Each row comes from the steps of one path. Every step used is in the known rows, and no mark comes twice. Write the path behind each row, first mark first.
Known rows
S -> Y -> G -> W -> P: [ 12  53   0 -15   9  12  26 -15 -53   4  27  23  19  26  -5   3  53   0
  16   0 -29 -33 -25  -6 -13 -17  11  12  12   6   3  13   9   5   3 -11
 -15   1 -19  -9 -12 -33  -9  13 -16]
Y -> P -> W -> S -> T: [ 13  14  -3   6 -24   0  17 -21   3   9   9  20   1  18 -20   1  10  -8
   9 -41 -12  14 -17 -20 -21  -7  10   6   9   5  25   8  13  19   9  -3
  -5  -9 -21 -16  -5 -37  -3  14   7]
M -> S -> Y -> G: [  2   5  12  -4   1  16  42  -3 -12  15   8  32   0  19  -4   0  20   5
  -8 -19 -18 -22  -5  -3 -15  -9 -12   6 -15   2  -8   2   5  -7   8 -23
  -2   0  -9 -14 -15   1 -13   8 -24]
P -> W -> S -> M -> G -> Y: [ 15  22  -3   4  -5  -9  16 -29 -21  -3  19  24  21  26 -10  11 -21 -11
   3  25  -7 -56 -25 -10   0  29 -18   5 -15   3  15   2  -6  17   2 -35
 -16  -4 -16 -23  12 -19  -8   2   1]
N -> S -> M -> G -> Y -> P: [ -3  -4  -4  -8   0 -16  29  -6 -37   4  32  22  27  17 -20  13  13  -1
  -5  10  -7 -66 -27  -8 -23  27 -23   7 -19  17   6   8  -8   6   7 -18
  17  -6 -10 -20   5 -16 -16   3   5]
P -> W -> G -> Y -> S -> M: [ 33  38  -3  -3   6   1   0 -17 -25   4  20  18  24  23 -10  10   6  -5
  17  -3  -7 -59 -20  -5  -4   2 -17   7   1  17  17   9  10  13  -6 -15
  -2   0 -19 -30   5 -19 -32   5   3]
U -> S -> W: [  9  -5  -5  10  -9  11  -6 -26   2  -2   6  17  -2  18   5  -1  31   1
  12 -36 -11   6   3   2 -17 -19  21   4   4  11  -3  12   9   7   8  13
 -10 -16 -10   0 -20   5  10 -10  -5]
M -> G -> Y: [ -3   5   8  -5  -3  -7  14  -2 -37  -5   2  -2  43  16  -1  10 -28  -8
 -13  47  -8 -55 -10 -12  -3   9 -27   4 -23   2   2  -4 -26   0   0 -29
  14  -1  -5 -18  10 -38  27   1   5]
P -> W -> G: [ 26  22  -2   8   2  -6  -3 -19  -2   6  -1   7   3   5  -6   6   0  -8
   8   6  -1 -19  -4  -9  12  -6   1   1  -6   3  14  -1  11   4   1  -5
 -16   5 -16 -16   1 -12  -3  14   4]
U -> S -> W -> P: [ 17  22  -4   7 -16   0  -4 -26 -12   0  20  22  -5  17   2   3  40  -7
  23 -33 -13  -3  -6  -4  -2 -29  38   4  20   8   5  17   7   1   6  12
 -24 -13 -14   4 -22 -10  11  -5  -3]
Y -> G: [-18  -1   3 -11  11   8  13   4   9  11   5  -3  22   3   1   1   5   4
   4   0 -17 -25 -11  -1  -3  -6   3   1 -22 -12   5   5   0   2   4 -14
   3   4  -5  -8 -21   9   1   5  -4]
W -> S -> T: [ -2   7  -4  19 -43   6  19 -11   3   4  27  23   5  17 -12   0  36  -1
 -20 -17  -3  14  -6 -11 -25  27  22  11  -1  10  19  -5   6  20   7 -14
 -19  -1 -10  -3  12 -12  -4   8   1]
W -> G -> Y -> S: [ 17  18   2  -3  -5   4  -2   1 -34  -1  16  13  49  13  -5  12  14  -4
   1   2  -6 -47  -7 -18   0   6  -6  12   1  22  14   5  -6  -4  -7  -9
  14  -5 -15 -22  -1 -16  -8   8   5]
S -> M: [  2  -4  -7   5  10   0   5   6  -4  -1  10   7 -21  13  -8  -2  29   4
   5  -1   5 -28 -17  12 -22  10  -4  -1  -3   4   1   3   7  18   1  -8
 -14   3  -3  -4   1  18 -40  -3  -5]
G -> W -> S -> T: [  4   8 -11   8 -36   5  25 -26 -53  -4  31  27  35  31 -13   2  32  -6
 -19  -4 -15   9  -6  -4 -22  19   4  16   5   9  13  -3   1  15   6 -13
 -15  -5 -13  -5  19 -24   2   2  -7]
P -> W: [ 13  25  -1   1   7  -4  -2 -21   3   4  -3   2  -6   4   0   1 -31  -6
  16  -5  -5   4   0   3  14 -12 -10  -2   2  -5   3   2  10   7   0  -3
  -8  -1  -6  -8   2  -6   0  -1   3]
W -> S -> Y: [ 15  21  -5  11 -17  15  12 -14  11  -5  14  32 -14  17   0   0  41   8
  -8 -18   0   6 -11 -20  -2  27  16   9   4  20   7   1   8   3   4   2
 -23  -9  -9   1   2 -15 -11  10 -10]
S -> Y -> P: [ 19  19   6  -6  14  17  16  -1   2   2  -8  16 -18  17  -7  -3  51   9
  12 -41  -6  -1 -21 -17 -29 -14   6   5  16  16   0  15  15   6   5  16
   2  -5 -11  -9 -14 -35 -14  16  -4]
U -> S: [  2   1  -5   1 -10  10  19 -21   3   3  -2  14   4  -1   6  -1  14  -1
   2 -26   3   2   6  -4  -3  -3  12   4   0   8   0  11 -14   1   8   6
  -4 -13  -7   0  -9  15  16  -7  -7]
Y -> P -> W -> G: [ 23  10   2  -2  10  -8   4  -9  -6  11 -14   7  13   9 -16   6   9 -11
  22 -20  -3 -23 -16 -21   0 -19  -2   2   8   4  19   9  11   6   5  10
  -1  -1 -21 -21 -11 -26  -1  23  10]
M -> S -> Y -> P -> W: [ 27  18   9  -4  -1   6  35 -19 -16  12 -11  32 -15  21 -12   0  11  -4
   9 -36 -12  -1 -10 -11 -13 -29 -20   6  13   7  -6   9  10  -6   8  -2
   5  -9 -15 -19  -9 -35 -14  11 -13]
M -> G: [ -8  -8   8  -5   0 -11  27  -7  -7   2 -11   1  10  13   1   5  -3  -5
 -15  33  -7 -28  -2 -10  -3   2 -15   3 -29  -9   5  -4 -15  -2   2 -24
   5   5  -3 -13  -1 -17  31   4   7]
G -> Y: [  7  12   2  -4  -4   1 -10   6 -35  -8  17  -4  31   1  -3   6 -27  -2
   1  10  -2 -32  -8  -3  -1   7 -16   2   8  10  -5  -1 -14   3  -1  -3
  12  -6  -4  -5  14 -26  -5   0  -3]

Which path is each row?
[ 31  42   0  -1  -1   1  -5 -21 -25   4  10  14  37  15  -6  11 -18 -11
  14  -1 -11 -40  -5 -15  14  -4 -12   8   3  17  18   8   6   2  -6  -7
   8  -4 -19 -27   0 -23  -3   5   4]
P -> W -> G -> Y -> S
[ 19  12  -6  18 -16  -7 -18 -14 -39  -2  44  24  24  21 -10  14  29   5
   0 -11 -14 -40 -11  -9 -12  21   9  12  -9  28   4  -2  20  -5   1   0
  -5  -7 -14  -8   3 -11  -9   7   1]
N -> S -> W -> G -> Y
[  9   9  -6   5  -1  -9  20 -32   4   3  12  25  -5  27  -6   6   0  -8
   1   9  -3 -33 -18  -9   3  21  -9   3 -22  -5  17   1  -1  14   4 -31
 -25  -2 -13 -18   2  -1  -5   2   2]
P -> W -> S -> M -> G
[ 18  13   5  -7  -2   8 -12  -8 -31  -6  21  11  30  29   1   6  -1  -1
  18 -23 -23 -22  -5   2 -12 -10 -10  12  13  18   0  12  12   1 -10   2
  23 -13 -11 -12 -12 -20 -16 -14   0]
G -> Y -> S -> W
[ 14   6   2   1  -1  -3  -7  13 -42  -1   7   4  45   7 -18  10  18  -6
   6   0  -3 -57 -25 -25  -8  -1  -3   6   5  20  12   1  -4   1   2   0
   6  -3 -18 -20   3 -41  -7  22   4]
W -> G -> Y -> P
[  9  12   4 -10  18 -12  23  -9 -38   3   3   7  17  28 -17   9  -6  -8
  12  15  -9 -75 -37  -7 -25  -2 -34   2 -12   3   7   7  -7  21   2 -27
   6  -4 -15 -30   1 -40 -18   5   5]
S -> M -> G -> Y -> P -> W
[ 12  38  -6 -11 -10 -18   3 -18 -71  -3  21  10  34  12  -7   6   9 -16
  11  12 -15 -17  -9   1  12 -16   4   8  28  -3   6   5  -5  -7  -1  -3
  -7   0  -9   2   7 -26   5   1  -6]
G -> W -> P
[ -7  -8  -5  -7 -18 -16  30 -31 -50  -5  11  23  55  29  -3   9   8 -14
 -21  35 -14 -27  -4 -14  12  24 -21  16 -24  -4  14  -4 -26  -4   7 -29
  -1  -6 -12 -14  12 -17  38   3  -3]
M -> G -> W -> S
[  3  24  -1  -7   5  30  37 -23  10  10   6  25  -2  11   8  -1  51  13
   7 -36 -14 -12  -8 -10 -22 -10  19   7 -12  16  -1  19  -1  11  11   2
  -7 -10 -14  -9 -26   4   5   2 -18]
U -> S -> Y -> G
[ 11  21  -3 -15   3  11  12   1 -26  -2  26  12  23  19  -5   5   7   1
  12  -9  -7 -48 -17   4 -14   7 -22   9  13  18   4  13  -4   8  -9 -13
  20  -7  -7 -16  -1  -7 -41 -13  -2]
G -> Y -> S -> M
[ 18  18 -14   9  -4  -3   8 -27  11   0  12  24 -16  14  -9   2  -1  -4
  16  -9   2 -13 -16  -4   7  20   0   2  -2   0  14   4  11  18   2 -14
 -31  -3 -10 -10   2   3 -25   0  -2]
P -> W -> S -> M
[ 19  -8   2  18   0  -3 -19  -7 -17  -2  10  12  -2  25  -4   4  47   1
   1 -10 -11 -21 -11  -7 -16 -10  17   4  -5  10   8  -2  27   2   0   7
 -23   3 -14  -8  -9 -10 -11   8   2]
S -> W -> G
[ 20  -2  -5  21 -10  10   0 -26  -3  -1   5  24   4  22   0   3  59  -1
   9 -34  -8 -13  -2 -12 -15 -14  26   6  -6  18   8   8  10   4   8  12
 -20  -9 -17  -7 -18   4   9   3  -4]
U -> S -> W -> G
[  5   1  -3 -12   9   7  11  -4  10   5  13  17 -13  20  -1  -1  30   4
  13 -21  -1 -16  -7   8 -21   1  -6   7   4   9   8  16   9   7  -6  -3
   9  -3  -5 -10 -15  16 -38 -14  -2]
Y -> S -> M
[-14   2  -3 -19   9   4  18 -10 -45   6  15   7  53  18  -4   2   7  -3
   3   4 -26 -27 -10   7  -4  -7 -13   9 -15 -13   2   5  -4   2   3 -17
   8   2 -11 -10 -14   0   4   2 -13]
Y -> G -> W
[ -2   1   2   1  11  -7  24   2 -34  -4   9   8  15  21 -11   6   5  -2
  -9  33  -2 -76 -26  -1 -21  15 -27   1 -22   6   2  -2 -17  16   1 -35
  -1   2  -7 -21  11 -18 -18   0   0]
S -> M -> G -> Y
[ 15  -3  -6  21 -10 -11  -8 -18 -15   3  37  26   5  21 -10  11  44   4
  -4  -6 -11 -14  -2  -6 -11  16  18   9 -12  19   8   0  29  -9   3   9
 -11  -2 -10  -5  -6   7  -8   5   1]
N -> S -> W -> G
[ 20 -20   7  19 -14 -10   2  -9 -27   6   7  30   9  27 -12   5  29  -6
  -8 -13  -9 -18   0  -5  -5 -19  -3   5  -6   6  -2  -7  14 -14   2  -7
 -12   0 -13 -13  -6   1 -12   4 -10]
M -> S -> W -> G
[  8  30  -3 -25  -1 -14  31 -22 -50   5  21  28  30  39  -8   8  41 -15
  10  18 -17 -48 -15   1 -10 -12 -15  15   1  -1  18  18  -8  -5  -6 -25
   9   1 -14 -21  -5 -11 -11  -8   3]
Y -> S -> M -> G -> W -> P
[ 30  42  -6  12 -10  11   7 -34  13  -1   8  29 -16  17  -1   3  10   2
   8 -23  -6  12  -9 -14   8  11   4   7   6  12   9   4  18  11   2  -5
 -22  -8 -14  -7   3 -19 -11   8  -8]
P -> W -> S -> Y
[ 13  29  13 -13 -11 -13   4 -15 -55   0  21  14  44  37   1  13   4 -13
  13  25 -32 -59 -15 -14  -2 -18  -6  13   1   7  11  14  -2  -5  -6 -22
  15  -7 -16 -21  -7 -46  22  -5  10]
M -> G -> Y -> S -> W -> P
[ 15  30  -5   5  -8   8  19 -18  -2   1  30  31 -16  13  -5   5  39  12
 -10 -19  -8   9  -2  -3 -15  24   3   8  -2  27  -5   3  18  -4   3  12
  -2  -6  -2   1   1  -7 -11   3  -9]
N -> S -> Y
[ 12  18  -7   6 -13  -3   2 -30  10   1   6  19   0  10   0   4 -23  -9
  11 -15  -3   9  -3  -9  24  14   4   3   3  -1  12   2   4   7   1  -5
 -15  -6 -10  -8  -2  -4   9   3   0]
P -> W -> S
[ 21   3  -3  10  -8   9   0 -15 -32  -1   8  19  31  24 -10   7  45  -3
  17 -49 -14 -38 -15 -22 -27 -20  19   6  10  27   9  15   2   7   8  16
  -2 -19 -26 -16 -15 -25   9   7  -3]
U -> S -> W -> G -> Y -> P
[  0  11  11 -18  -2  -1  21 -10 -36   0   8   8  52  22   3  11 -18  -7
  -5  30 -17 -49  -5 -12  -1   2 -30  12 -19   7   6   9 -22  -4  -4 -30
  35  -6  -8 -23   3 -26  22  -5   7]
M -> G -> Y -> S
[  5   8  -2 -11 -10  -2  45 -31 -55  -3   3  35  42  41  -7   7  39  -7
 -11  12 -19 -27 -18 -27 -14   9 -12  16  -9   9  14   7 -11   1  10 -13
   3  -9 -19 -19   3 -49  28  15  -5]
M -> G -> W -> S -> Y -> P
[ 20  24   4   4 -20  13  14   0 -37   6  27  17  42  21 -14   8  35  -3
 -15  -7 -11 -40  -9 -15 -29  -2   1  14  -1  27  22   3   3  11  -2 -14
  11  -1 -19 -24   8 -31 -12   9   6]
W -> G -> Y -> S -> T
